Every row comes from one small tree of marks. The marks that hang from a mark follow it in brackets, in alphabetical order. Every link used is in the known rows. Which tree was each row made from?
(in the rows, 128 means zero)
Known rows:
gebi[gomeb]: [138 120 117 109  84 166 180 166 139 147 160 135 104 118 157 116 170 143
  66 141 119 105 116]
ronuf[gomeb]: [134 115 117  96  75 154 161 149 157 156 165 135 118  86 158 140 174 141
  75 133 149 107  94]
fadov[nosu[ronuf[gomeb[mubuk]]]]: [142  95 136 124  99 142 139 160 117 136 152 133 107  90 146 142 204 142
  93 116 107  99 107]
fadov[lozak]: [131 112 121 104  94 156 152 155 132 146 139 135 105  87 180 141 186 147
  95 135 123 118  81]
gomeb[fadov[nosu] mubuk[lozak[ronuf]]]: [122 121 129 139  99 153 151 180 106 126 137 134 100  82 142 125 192 161
  98  98 183  87 131]
mubuk[lozak[gebi]]: [102 135 128 105 104 161 153 132 158 169 143  96 104  97 184 120 174 138
 108 138 146 128 114]
ronuf[lozak[gebi[gomeb[mubuk] nosu]]]: [171 161 111  88  97 172 165 142 147 129 148 148 146 100 136 117 147 117
  94 121 143 100 155]
gebi[gomeb nosu[mubuk]]: [154 143 120 106  73 179 169 161 133 148 144 129 110 126 146  94 150 142
  73 137  77  87 122]
gomeb[fadov]: [115 145 113  96  77 157 159 174 100 140 158 131 119 109 137 118 167 170
  84 119 138  98 107]
lozak[fisi gebi]: [110 152 122  90 115 161 162 121 199 134 152  92 122  89 186 123 148 117
 106 129 160 151 124]
ronuf[lozak]: [146 118 111 100  80 156 164 146 143 182 164 157 123 107 158 128 177 147
 101 132 143  93 132]
gomeb[fadov[lozak nosu[mubuk]]]: [137 109 120 135  73 150 134 169 100 139 144 130  75  82 153 138 212 167
  98 109  92 105  89]
fadov[lozak[gebi[nosu[mubuk ronuf]]]]: [145 166 139  88  96 160 112 138 145 140 123 102 111  99 174 121 169 132
 137 135  42 112  94]
lozak[gebi]: [109 147 112  93 105 161 148 138 170 148 150 105 119  92 179 120 160 133
  99 132 135 131 109]
lozak[ronuf]: [127 138 116 103  94 162 156 162 178 147 150 137 120  93 176 118 159 137
  94 129 161  99 117]
nosu[fisi mubuk]: [128 142 120 100  94 160 146 136 131 158 141 119 102 114 156  98 186 157
  89 125  54  88 109]
fisi[gomeb[fadov]]: [108 148 100  92  71 149 149 174 100 146 163 122 114  86 131 128 173 167
  77 130 140 114 128]
lozak[fisi gebi[gomeb]]: [131 152 123  98 102 164 180 130 200 125 162 100 110 100 176 123 149 111
  87 135 152 150 134]
ronuf[gomeb[fadov mubuk] lozak[fisi]]: [161 150 115  79  77 142 161 141 132 127 170 162 142  81 104 148 171 146
  90  92 205  91 138]
ronuf[lozak[fisi[gomeb]]]: [143 131 111  92  83 147 166 126 172 178 172 138 122  79 160 141 174 130
 103 138 168 133 168]
ronuf[gomeb[fadov] lozak[fisi]]: [164 141 115  87  57 144 171 137 154 147 190 156 132  85 123 155 171 147
  96 107 194 106 136]
ronuf[gomeb[mubuk]]: [132 123 116  90  99 151 150 153 133 133 145 141 129  82 139 132 177 139
  69 117 160  93  99]
fisi[gomeb[fadov[lozak nosu] mubuk]]: [125 113 109 125  94 140 133 179  72 113 138 134  96  47 134 155 214 158
  82 109 138 127 114]
mubuk[lozak[fisi[gomeb]]]: [107 121 133 105  96 150 170 131 155 173 150  99 100  85 175 130 178 138
  97 145 164 144 147]
fisi[gomeb[fadov mubuk[lozak]]]: [100 146 118  97  92 144 144 172  65 148 136 120 109  88 116 121 190 172
  80 116 161  98 136]

Which tree is each row?
[117 108 111 126 114 147 145 148 105 131 144 121 104  64 148 125 208 142
  75 122  93 126 144]
fadov[nosu[fisi[gomeb[mubuk]]]]
[134 162 127  95 112 158 146 124 237 113 142 109 116  53 206 150 158 103
 123 124 185 152 111]
fadov[lozak[fisi gebi ronuf]]
[103 121 124 102 109 149 147 155 102 168 128 116 107  85 148 118 192 151
  81 132 151 109 134]
fisi[gomeb[mubuk[lozak]]]
[157 144 136  89  67 158 135 149 135 160 149 123 120 114 140 117 166 145
 105 133  59  76 104]
gebi[nosu[mubuk ronuf[gomeb]]]
[110 151 128 105 104 160 146 139 200 158 145 104 108  83 192 124 166 127
 116 131 177 118 124]
mubuk[lozak[gebi ronuf]]
[169 150 132  81  56 134 156 144 141 151 189 151 128 107 117 153 176 153
 117 112 147  97 138]
nosu[ronuf[gomeb[fadov] lozak[fisi]]]
[104 141 140 101 112 160 164 114 187 155 145  83 106  94 192 123 161 124
 117 133 170 149 128]
mubuk[lozak[fisi gebi]]
[117 157 118  81 129 144 133 121 172 110 127  99 117  41 174 149 178 110
 102 123 167 166 126]
fadov[lozak[fisi[gomeb[mubuk]] gebi]]
[124 117 115 132  83 155 162 161  89 124 166 126  99  95 142 124 195 168
  88 113  90 114 118]
gomeb[fadov[nosu[fisi]]]
[140 150 135  93  84 164 136 156 115 163 134 117 118 134 153  94 156 151
 115 136  42  79 115]
gebi[nosu[mubuk ronuf]]
[103 149 140  95 135 158 156 119 164 134 125  89 118  90 173 118 163 124
 111 118 182 135 131]
gomeb[mubuk[lozak[fisi gebi]]]
[149 144 127  82 104 136 140 137 131 160 152 137 129  96 133 131 182 135
 115 125 133 110 174]
nosu[ronuf[lozak[fisi[gomeb[mubuk]]]]]
[189 147 131  99  61 164 155 157 123 177 159 152 115 147 131 104 167 145
 111 136  46  64 149]
gebi[gomeb nosu[mubuk ronuf[lozak]]]
[152 169 135  83  96 146 129 109 192 176 160 110 109 117 163 118 171 128
 145 122  95 111 150]
nosu[mubuk ronuf[lozak[fisi gebi]]]
[131 173 115  87  82 165 143 155 121 105 139 116 131  74 155 141 152 142
 112 121 131 128  95]
gomeb[fadov[lozak[gebi[nosu]]]]
[160 149 136 102  74 169 152 168 117 153 144 123 107 148 140  93 159 147
  95 141  33  77 124]
gebi[gomeb nosu[mubuk ronuf]]
[131 176 114  90  97 174 150 144 204 124 145 114 143  77 183 116 126 113
 112 131 159 119 128]
lozak[gebi[nosu] ronuf]
[117  97 129 142  89 149 142 132 119 186 148  99  65  81 165 118 226 155
  95 136  59 120 142]
fadov[nosu[fisi[gomeb] mubuk[lozak]]]
[120 127 128 123  82 136 150 161 114 135 171 104  93  90 144 141 189 156
 107 126 112 142 154]
lozak[fisi[gomeb[fadov[nosu[ronuf]]]]]
[143 141 143 112 114 162 180 154 175 123 134 129 107 102 159 115 163 123
  84 117 197 103 149]
gebi[gomeb[mubuk[lozak[fisi ronuf]]]]
[121 146 109  93  89 150 136 137 130 168 149 110  97  90 150 107 195 154
  82 134  54 106 131]
nosu[fisi[gomeb] mubuk]
[144 139 135  84 102 139 135 146 108 126 147 135 125 103 127 124 196 148
  92 118  74  83 106]
nosu[fisi ronuf[gomeb[mubuk]]]
[148  93 142 134  99 144 138 152 108 136 145 127  84  95 178 146 223 150
 121 135  29 123  96]
fadov[lozak nosu[fisi ronuf]]
[116 171 114  83 101 165 158 118 188 130 151  84 138  63 176 128 132 108
 104 142 152 168 155]
lozak[fisi[gomeb] gebi[nosu]]
[166 138 129  92  75 159 154 151 116 173 157 153 140 128 149 120 160 145
 129 140  89  83 140]
gebi[nosu[ronuf[lozak]]]
[136 146 162 102  93 164 153 132 132 169 128  94 107 136 164 100 160 145
 134 137  77  97 133]
gebi[nosu[mubuk[lozak[fisi]] ronuf]]
[141 156 111  92  58 149 152 172 163 126 172 147 125  74 134 144 164 151
  81 109 188  88 108]
lozak[ronuf[gomeb[fadov]]]
[136 159 116  94  99 150 133 184 117  96 126 153 122  72 136 137 177 154
  96  97 175  85  99]
gomeb[fadov[lozak[ronuf]] mubuk]
